Every row comes from one small tree of marks. The marks that hang from a mark follow it in brackets, in the order of their numbers. Every link used is in the known rows. Which tree was each row made from?
Known rows
q137[q458[q237]]: [ 1.74 -0.78 -1.15  2.56 -0.36 -0.30 -2.15 -0.23 -4.43 -0.28  1.25 -1.39
  0.60  1.12  0.08 -1.29  2.54 -0.13  0.83 -4.08  0.54 -1.22  1.81  1.52
  0.92  1.00  0.49  0.32  1.99 -2.38]
q560[q54 q903[q555]]: [ 1.69 -2.37  3.39 -0.08 -3.09  0.71 -2.21 -0.48 -2.49 -0.38  0.13 -1.50
  1.63  0.77  0.39 -1.75  1.72  1.74  2.06 -2.01 -0.23  1.39 -0.81  6.80
  3.48 -1.20  0.95 -0.91  3.37 -4.27]
q849[q769 q903[q237 q555 q560[q54]]]: [ 1.35 -2.60  0.23  0.03 -5.28  0.86 -0.73  1.55 -6.26  2.61  3.23  1.44
  4.08  1.05  0.29  1.42 -1.03  1.59  2.30 -2.91 -0.67  3.64  0.33  5.72
 -0.03 -1.92 -2.28 -1.91  1.38 -8.39]
q555[q903[q54[q560] q849[q769]]]: [ 1.27 -0.88 -1.59  0.25 -4.08 -0.13 -1.69  0.47 -6.40  0.11  1.16 -2.30
  2.96 -0.19  0.83  0.42  1.04  1.20  3.62 -2.47  0.47  2.69  2.00  5.08
  1.67 -1.76 -1.73  2.88 -1.11 -5.52]
q458[q137 q237]: [ 2.76 -1.03 -0.55  2.19  0.63  0.29 -0.29 -0.03 -5.83 -0.18  1.78 -2.44
 -1.72  1.61 -0.38 -2.73  2.63  1.63 -0.15 -5.37  1.15  0.01  1.60  0.89
  2.94  0.63 -1.18 -1.01  0.08 -2.36]
q560[q903[q237[q458] q555 q849]]: [ 1.96 -1.41  2.98  1.59 -5.34 -2.08 -1.92  0.74 -3.92  2.72  2.84  0.78
  2.53  1.99  1.02  0.81  0.33  0.11  0.20 -3.86 -1.19  4.12  0.63  6.53
  2.27 -0.99 -2.10  0.99  0.50 -4.37]
q560[q903[q54 q849]]: [ 1.25 -1.77  0.91  0.47 -4.02  0.09 -1.63  0.59 -4.65 -0.15  0.24 -0.76
  1.83 -0.36  1.29 -0.42  0.50  1.22  1.48 -2.15  0.31  2.81 -0.41  6.20
  2.88 -1.43 -1.46  1.50  0.66 -2.51]
q560[q903[q237]]: [ 1.07 -0.80  1.24  1.48 -1.96 -0.45 -0.71 -0.08 -4.82  0.26 -0.32 -1.19
  1.40  0.50  1.21 -0.52  0.96  0.74  0.46 -2.17  0.65  2.63  0.74  4.44
  3.00 -1.53  0.92  0.65  3.24 -1.80]
q849[q769 q903[q54 q237 q555 q560]]: [ 1.10 -2.51 -1.84  0.47 -5.41  0.13  0.00  2.82 -7.00  2.71  3.68  2.24
  4.67  0.44  0.60  2.84 -1.88  1.34  1.10 -3.77 -0.20  4.87  1.65  5.00
 -0.35 -2.00 -4.36 -0.58 -0.91 -8.18]
q458[q137 q237[q54]]: [ 3.47 -0.91 -1.04  1.43  1.25  0.66 -1.82 -0.32 -4.98  0.07  3.24 -2.70
 -1.41  0.99 -1.37 -2.59  3.12  3.44 -0.84 -4.84  0.55 -0.51  2.39  0.86
  3.10  0.16 -0.65 -1.61 -2.46 -3.27]
q560[q54 q903[q555 q849[q769]]]: [ 0.87 -2.28  2.19 -0.87 -5.43 -0.73 -2.51 -0.10 -4.20  1.38  2.18 -0.21
  2.59  0.47  0.76 -1.11  2.18  2.20  3.43 -0.81 -0.83  1.65 -2.01  7.77
  1.44 -1.67 -0.25 -1.35  2.62 -5.77]
q237[q54 q458]: [ 3.70  0.66 -2.47  2.04  0.70 -0.22 -4.22 -1.09 -2.68  0.22  2.23 -4.09
  1.66  2.63 -0.18 -0.62  2.58  2.07 -0.59 -2.93 -1.48 -0.51  4.10  3.48
  2.01  0.17  1.38  1.10 -1.91 -3.55]
q849[q903[q54 q555]]: [ 2.06 -1.50 -1.44  0.66 -3.37  0.84 -0.78  2.32 -4.08 -1.22  0.98 -1.38
  3.25  1.16  0.43  1.94  0.09  1.24  1.07 -4.40 -0.82  2.58  1.90  4.14
  1.40 -0.86 -2.30  0.20  0.56 -5.69]
q458[q137 q237[q54[q560]]]: [ 4.31 -0.39 -1.46  0.03  2.06  0.51 -2.46 -1.04 -6.61  0.49  2.57 -3.29
 -0.68  0.45 -1.04 -3.22  3.10  2.87  0.29 -4.37  0.92 -0.33  3.56  2.07
  3.41 -0.52 -1.42 -0.83 -2.91 -4.88]
q849[q769 q903[q54 q237]]: [ 1.21 -0.42 -2.82  1.73 -4.25  0.07 -0.66  1.42 -7.09  0.09  1.49  0.15
  3.35  0.21  1.02  2.37 -0.40  2.84  1.23 -3.07  0.27  3.11  1.79  3.47
 -0.11 -2.84 -0.36 -0.91  1.08 -5.51]
q903[q54 q237[q458] q560 q849]: [ 2.19 -1.92  0.13  2.57 -4.88 -0.11 -2.07  0.50 -5.14  4.17  3.00  1.26
  3.19  1.71  1.17  0.90 -2.39 -0.26 -0.64 -4.26 -0.13  4.35  1.76  6.25
  2.14 -0.69 -4.74  2.97 -3.74 -4.88]
q903[q555 q849]: [ 1.43 -1.27 -0.16  0.99 -2.90 -0.85 -0.38  0.94 -3.13  0.64  1.01 -2.06
  2.39  2.15  1.05 -0.50  2.10 -0.85  0.51 -3.74 -1.58  1.51  1.25  5.56
  1.15  0.31 -2.95  2.50  0.06 -4.34]
q555[q903[q237]]: [ 0.94 -0.77  0.66  3.14 -2.02  0.45 -0.36  0.37 -3.59 -0.39 -0.25 -2.44
  1.49  1.33  0.74  0.72  0.77  0.12  0.48 -4.31  0.86  2.66  2.37  2.23
  3.42 -0.56  0.65  2.30  1.73 -2.35]
q237[q458[q137]]: [ 3.89 -0.71 -1.76  3.16  0.85 -0.26 -2.25 -0.22 -5.40  0.12  2.15 -3.21
 -0.02  4.01  0.17 -2.05  2.78  1.91 -0.39 -3.87 -1.04  0.08  2.40  2.06
  2.61  1.20  0.15  0.42 -0.40 -2.59]
q903[q237 q555 q849]: [ 1.11 -1.07  1.42  1.44 -4.34 -1.12  0.38  0.60 -3.64  1.93  1.12 -0.23
  2.43  1.55  1.42  0.28  0.77 -0.90 -0.43 -4.71 -0.96  3.18  1.09  5.79
  1.33 -0.87 -3.50  2.38  0.25 -4.72]
q849[q769 q903[q237]]: [ 1.15  0.14 -3.14  1.66 -2.63 -0.66  0.05  1.34 -7.08 -0.03  1.07 -0.91
  2.85  1.44  0.99  1.69  1.21  1.80  1.47 -2.42 -0.63  2.06  2.09  2.55
 -0.69 -1.66  0.50 -0.80  2.67 -4.66]
q560[q54 q903[q237 q555 q849[q769]]]: [ 0.59 -2.29  3.53 -0.12 -6.72 -1.08 -1.80 -0.34 -4.64  2.53  2.34  1.67
  2.57  0.10  1.22 -0.40  0.74  1.97  2.47 -1.59 -0.28  3.44 -2.00  8.30
  1.56 -2.91 -0.71 -1.47  2.42 -5.98]
q903[q237 q555]: [ 1.60 -1.07  0.79  2.10 -2.42 -0.29  0.11  0.41 -3.22  1.11  0.43 -1.23
  2.15  1.61  1.05  0.06  0.93 -0.32 -0.59 -4.55 -0.55  2.54  2.05  4.68
  1.86 -1.02 -1.48  1.46  1.11 -4.49]

Write each row's tree
[ 3.38  0.14 -2.00  0.35  0.94 -0.07 -3.96 -1.32 -5.20  0.19  1.90 -2.60
  1.41 -0.07 -0.66 -1.46  3.11  1.00  1.28 -3.14  0.36 -1.43  3.89  3.03
  1.37 -0.01  0.44  0.37 -1.33 -4.78]
q137[q458[q237[q54[q560]]]]
[ 1.51 -1.19 -1.46  1.45 -2.12  0.96  0.64  2.07 -6.72  1.14  1.01 -0.30
  3.22  1.54  0.88  1.55 -1.13 -0.18  0.50 -3.50 -0.43  3.20  2.22  3.06
  1.07 -0.47 -2.43  0.99  1.41 -4.39]
q849[q903[q237 q560]]
[ 1.83 -3.30  2.09  0.06 -4.35  0.92 -1.40  0.60 -3.19  2.67  1.75 -0.40
  3.12  1.53  0.70 -1.42  0.17 -0.57  1.57 -3.19 -1.21  2.07 -0.35  7.59
  2.13  0.23 -4.27  1.82 -0.53 -6.11]
q903[q555 q560[q54] q849]
[ 1.28 -2.30  0.38  1.43 -2.19 -0.03  0.40  1.21 -4.00  3.02  1.62 -0.21
  2.99  1.60  0.88  0.03 -0.33 -1.48 -0.38 -4.47 -0.36  3.63  2.08  5.12
  1.61 -0.36 -3.98  1.99 -0.14 -5.19]
q903[q237 q555 q560]
[ 1.01 -1.73  0.24  1.40 -3.37  0.63 -1.16  0.72 -4.34  2.67  3.18 -0.71
  3.10  0.46 -0.05  1.13 -0.45  0.26  0.06 -3.96 -0.23  3.94  2.56  3.80
  3.22 -0.08 -3.23  2.73 -3.22 -4.07]
q555[q903[q237[q54] q560 q849]]
[ 1.17 -1.44  2.37  1.01 -2.91 -0.95 -0.38  0.70 -4.07  0.97  0.61 -0.14
  1.98  0.67  1.04  0.07  0.86  0.35  0.31 -3.33  0.02  3.66  0.56  5.53
  2.91 -1.65 -0.71  0.29  2.76 -3.79]
q560[q903[q237 q555]]
[ 2.05 -2.12  0.38  0.34 -3.60 -0.34 -0.91  0.74 -3.72  4.18  3.84  0.49
  3.63  1.06  0.23  0.41 -0.03 -0.42 -0.81 -4.02 -1.29  3.84  2.33  6.44
  1.67 -0.55 -5.46  1.92 -3.63 -6.34]
q903[q237[q54] q555 q560 q849]
[ 1.50 -2.57  1.20  3.20 -5.81  0.41 -2.04  1.31 -4.81  3.30  3.21  0.92
  3.10  1.23  0.74  1.91 -2.75 -0.28  0.30 -5.17  0.39  5.26  2.11  4.78
  3.46 -0.36 -4.04  3.25 -3.62 -4.58]
q555[q903[q54 q237[q458] q560 q849]]
[ 2.10  0.66 -3.78  0.93 -2.07 -0.48 -1.32  0.50 -6.30  0.41  2.81 -1.36
  3.15  0.80  0.16  2.00  1.57  3.71  0.65 -2.29 -0.96  1.48  3.27  2.72
 -0.21 -2.04  1.28 -1.62  0.33 -5.67]
q849[q769 q903[q237[q54]]]
[ 3.73 -0.82  0.48  1.95 -0.67 -0.77 -3.45 -0.94 -5.85  1.60  3.78 -0.72
  0.34  1.80 -0.47 -1.11  1.68  4.08 -0.88 -3.17 -0.13  2.33  1.84  3.16
  4.04 -0.85  0.91 -1.94 -1.66 -2.98]
q560[q903[q237[q54 q458[q137]]]]
[ 2.03 -1.22 -1.56 -0.84 -4.26 -0.96 -1.51  0.36 -5.88  1.75  2.15 -1.14
  3.68  0.25  1.15 -0.15  1.42  0.48  2.61 -2.61 -0.60  2.69  1.75  7.69
  0.16 -2.06 -3.92  2.22 -1.91 -8.12]
q903[q54[q560] q555 q849[q769]]
[ 3.73 -1.90 -0.76  2.16 -2.03 -0.43 -2.59 -0.06 -6.39  4.55  5.62  0.22
  1.89  2.84 -0.19 -0.88 -0.02  1.68 -1.78 -4.30 -1.11  3.01  2.81  3.90
  2.48  0.60 -4.13  0.67 -5.27 -4.72]
q903[q237[q54 q458[q137]] q560 q849]
[ 2.36 -0.51 -1.74  1.93  0.49  0.02 -3.65 -0.86 -3.72  0.08  2.58 -1.71
  0.66  0.31 -0.78 -0.80  2.98  1.35 -0.05 -3.67  0.16 -1.72  2.89  1.62
  1.22  0.62  0.96 -0.54 -0.56 -3.14]
q137[q458[q237[q54]]]
[ 4.71 -0.25 -2.55  2.36  1.48 -0.09 -3.75 -1.01 -4.59  0.43  3.43 -3.44
  0.37  3.31 -0.73 -2.14  3.10  3.39 -0.96 -3.66 -1.49 -0.43  3.35  2.24
  2.86  0.98  0.48 -0.59 -2.85 -3.49]
q237[q54 q458[q137]]
[ 2.90 -0.35 -0.33 -0.62  0.46 -0.40 -4.68 -1.21 -6.03 -0.01  2.14 -1.35
  1.23 -1.19 -0.94 -1.60  2.95  1.83  2.11 -1.95  1.20 -0.52  2.33  3.61
  2.43 -0.75  1.32 -1.02  0.45 -4.07]
q137[q458[q237[q54[q560[q903]]]]]
[ 0.92 -2.66  0.65  2.84 -3.73  1.89 -0.58  1.23 -4.74  1.57  1.15 -0.34
  2.69  0.08  0.72  1.25 -2.04 -0.11  0.41 -4.71  1.60  4.86  2.23  3.68
  3.93 -1.04 -2.69  2.57 -1.45 -3.94]
q555[q903[q54 q237 q560]]
[ 1.62 -2.18 -0.36  2.24 -2.84  1.25 -0.47  0.45 -5.10  2.50  0.67  0.08
  2.80  0.30  1.14  0.01 -1.72 -0.13 -0.72 -3.78  1.13  3.92  1.89  5.13
  2.54 -1.36 -3.25  2.33 -1.65 -4.39]
q903[q54 q237 q560]
[ 4.50  1.12 -2.80  0.53  1.43 -0.56 -4.58 -1.53 -4.22  0.57  1.66 -4.78
  2.31  2.13 -0.09 -1.38  2.56  1.71  0.66 -2.34 -1.18 -0.29  5.00  4.59
  2.36 -0.49  0.90  2.04 -2.44 -5.22]
q237[q54[q560] q458]
[ 1.27 -0.95 -0.11 -1.97 -3.47 -2.01 -1.53  0.61 -6.51  1.34  1.85 -1.26
  3.30  0.34  0.96 -0.55  2.73  0.60  3.69 -0.92 -0.96  2.42  0.46  7.66
  0.65 -1.83 -2.09  0.97  1.70 -6.50]
q54[q560[q903[q555 q849[q769]]]]
[ 5.37  0.16 -2.64  0.92  2.10 -0.14 -4.19 -1.45 -6.04  0.85  2.89 -4.39
  0.86  2.85 -0.77 -2.49  3.07  2.98  0.21 -2.95 -0.96 -0.07  4.42  3.30
  2.94  0.11 -0.18  0.53 -3.46 -5.09]
q237[q54[q560] q458[q137]]
[ 2.87  0.39 -1.44  2.91 -2.14 -0.59 -1.61  1.36 -5.47  0.09  1.32 -1.27
  2.49  2.75  0.71  1.95  0.04  1.37  0.32 -4.09 -0.99  2.18  3.00  2.68
  0.81 -0.60  0.44  0.14  1.00 -3.90]
q849[q903[q237[q458]]]
[ 1.08 -2.96  1.70  0.63 -6.30 -0.27 -0.83  0.14 -4.89  4.68  3.29  1.86
  3.90  1.06  0.94 -0.41 -0.33  0.24  1.44 -2.76 -0.58  3.51 -0.47  7.89
  0.43 -1.54 -3.92  0.33 -0.48 -7.76]
q903[q237 q555 q560[q54] q849[q769]]
[ 1.84 -2.55  1.00  0.67 -3.24  1.71 -1.79 -0.33 -4.08  1.88  0.86 -1.21
  2.31  1.35  0.83 -1.94  0.36  0.02  1.58 -2.15 -0.76  1.12 -0.18  6.57
  2.39  0.27 -2.54  2.28 -0.08 -4.43]
q903[q560[q54] q849]
[ 1.25 -2.68 -0.59  1.93 -2.19  2.12 -1.06  1.34 -4.16  0.25  0.96 -2.11
  2.39  0.41  0.41  0.41 -0.68  0.12  1.23 -4.04  0.86  3.07  1.93  3.18
  3.65  0.13 -2.38  2.79 -1.02 -3.46]
q555[q903[q54 q560]]
[ 1.06 -1.67 -2.03  0.49 -3.87 -0.77  0.66  2.87 -7.00  2.66  3.56  0.88
  4.29  1.68  0.45  2.29 -0.53  0.55  1.29 -3.43 -1.17  3.94  1.79  4.19
 -1.03 -1.06 -3.38 -0.59  1.11 -7.37]
q849[q769 q903[q237 q555 q560]]
[ 1.10 -1.79  1.70 -0.11 -3.80 -1.07 -0.77  1.25 -3.65  0.38  1.25 -1.12
  2.25  0.96  0.93 -0.35  2.04 -0.07  1.27 -2.49 -1.26  2.68 -0.18  6.15
  2.16 -0.20 -2.13  1.34  1.90 -3.46]
q560[q903[q555 q849]]
[ 0.79 -1.62  0.21  2.06 -4.33  0.91 -1.23  0.91 -3.56 -0.96  0.29 -2.04
  1.99  0.40  1.12  0.48  0.50  0.66  1.35 -4.11  0.29  2.79  1.39  3.83
  3.40 -0.30 -1.82  3.25 -0.71 -2.94]
q555[q903[q54 q849]]
[ 3.35 -0.59 -1.57  3.25 -1.64 -0.39 -1.35  1.40 -7.63  0.40  2.85 -0.86
  1.14  3.63  0.26  0.73  0.38  2.35 -0.21 -4.74 -0.79  2.30  2.59  1.46
  1.87  0.05 -0.70 -1.18  0.42 -3.69]
q849[q903[q237[q458[q137]]]]
[ 3.17  0.07  0.24 -1.14  0.68  0.01 -3.03 -0.82 -5.06  0.11  1.33 -3.07
  0.55 -1.19 -0.79 -1.93  2.33  2.30  1.45 -2.49  1.15  0.29  2.43  4.35
  3.63 -1.75  0.67 -0.59 -0.39 -3.91]
q458[q237[q54[q560[q903]]]]
[ 0.21 -2.57 -1.54  1.15 -4.91  0.60 -0.94  1.53 -5.74  2.05  3.00 -0.72
  3.43  0.32  0.52  0.90 -0.30  0.70  2.55 -2.72  0.32  3.34  0.98  4.47
  1.70 -0.38 -3.59  2.77 -1.81 -4.87]
q555[q903[q54 q560 q849[q769]]]
[ 1.99 -0.46  0.62  0.75 -1.25 -0.28 -2.06 -0.82 -4.04  0.59  1.05 -1.33
  1.78 -0.06  0.36 -0.45  1.37  2.28 -0.38 -1.87  0.11  2.25  1.74  4.51
  3.35 -2.01  1.37 -0.44  0.60 -2.82]
q560[q903[q237[q54]]]
[ 1.01 -1.73 -1.54  0.50 -4.79 -0.86 -1.04  0.78 -4.34  1.65  2.51 -0.57
  3.10  0.85  1.14  0.27  1.42  1.04  1.41 -3.06 -0.95  2.44  0.85  6.38
 -0.05 -1.52 -3.26  1.28 -1.40 -6.49]
q903[q54 q555 q849[q769]]
[ 4.71 -0.79  0.06 -0.84  0.38 -0.90 -4.51 -0.43 -5.80  1.31  4.35 -2.42
  1.36  2.02 -0.87 -1.97  2.84  3.21  0.86 -2.87 -1.17  1.80  2.69  5.08
  3.81 -0.35 -0.94 -1.06 -2.41 -6.08]
q237[q54[q560[q903[q555]]] q458[q137]]
[ 1.38 -1.20  2.89 -0.74 -4.43 -1.59 -0.68  0.51 -5.71  2.07  0.77  0.09
  3.06  0.36  1.50 -0.29  0.53 -0.55  1.80 -2.90 -0.09  4.48  0.78  7.81
  2.66 -2.15 -3.19  2.16  1.08 -5.52]
q54[q560[q903[q237 q555 q849]]]
[ 3.71 -1.74  1.66  1.21 -1.72 -1.21 -3.39 -0.18 -4.80  2.45  5.03  0.01
  0.96  2.02 -0.66 -0.54  1.35  3.64 -1.09 -4.27 -0.80  3.24  1.71  4.27
  3.77 -0.86 -0.69 -2.35 -1.95 -4.83]
q560[q903[q237[q54 q458[q137]] q555]]
[ 2.77 -0.06  1.33  1.45 -3.43 -1.70 -3.80 -0.73 -4.16  2.41  3.16 -0.35
  1.96  1.08  0.43  0.32  0.65  2.36 -0.30 -2.54 -1.05  2.67  1.67  5.75
  2.77 -1.41 -0.03  0.38 -1.68 -3.54]
q560[q903[q237[q54 q458] q849]]
[ 3.16  0.52  0.28  1.47 -2.89 -0.76 -3.77 -0.61 -4.59  1.99  2.76 -2.58
  2.68  1.36 -0.05  0.77  0.61  1.34  1.13 -4.10 -0.57  2.98  4.30  4.48
  3.49 -1.08 -0.81  3.05 -3.55 -5.40]
q555[q903[q237[q54[q560] q458] q849]]
[ 0.47 -2.99  1.26  2.10 -5.68  1.24 -0.41  1.47 -4.91  2.46  1.80  0.69
  2.95  0.22  1.21  1.38 -2.25 -0.49  0.69 -4.88  1.21  5.67  1.36  4.53
  3.61 -0.86 -4.60  3.53 -2.40 -4.01]
q555[q903[q54 q237 q560 q849]]
[ 1.64 -0.49  1.18  3.58 -4.28 -1.00 -1.91  0.48 -3.80  1.11  1.97 -1.33
  1.91  2.52  0.80  1.23  0.00  0.07  0.67 -4.88 -0.64  3.10  2.46  3.28
  2.84  0.05 -0.78  2.91 -0.37 -2.96]
q555[q903[q237[q458] q849]]
[ 3.66 -0.61  1.08  1.36 -0.52 -0.97 -2.52 -0.61 -7.97  1.50  1.67 -1.13
  0.52  2.23  0.64 -1.91  1.27  2.02  0.97 -2.95  0.65  2.97  1.76  4.30
  3.85 -1.00 -0.02  0.16  0.58 -3.83]
q54[q560[q903[q237[q458[q137]]]]]
[ 3.67 -1.30 -0.21  3.78 -2.19  0.13 -2.23 -0.29 -5.90  1.52  2.54 -0.36
  0.72  2.41  0.65 -0.77 -0.08  2.60 -1.29 -5.20  0.65  2.91  2.28  3.34
  3.24 -0.92 -1.07  0.10 -2.30 -3.76]
q903[q54 q237[q458[q137]]]
[ 2.93 -1.65 -1.35  2.38 -3.85  0.82 -1.75  2.02 -6.49  2.41  2.85  0.99
  3.62  1.57  0.64  2.53 -3.00  1.00 -0.20 -4.59 -0.21  4.15  2.96  3.94
  1.69 -0.82 -2.96  0.85 -1.64 -5.62]
q849[q903[q54 q237[q458] q560]]
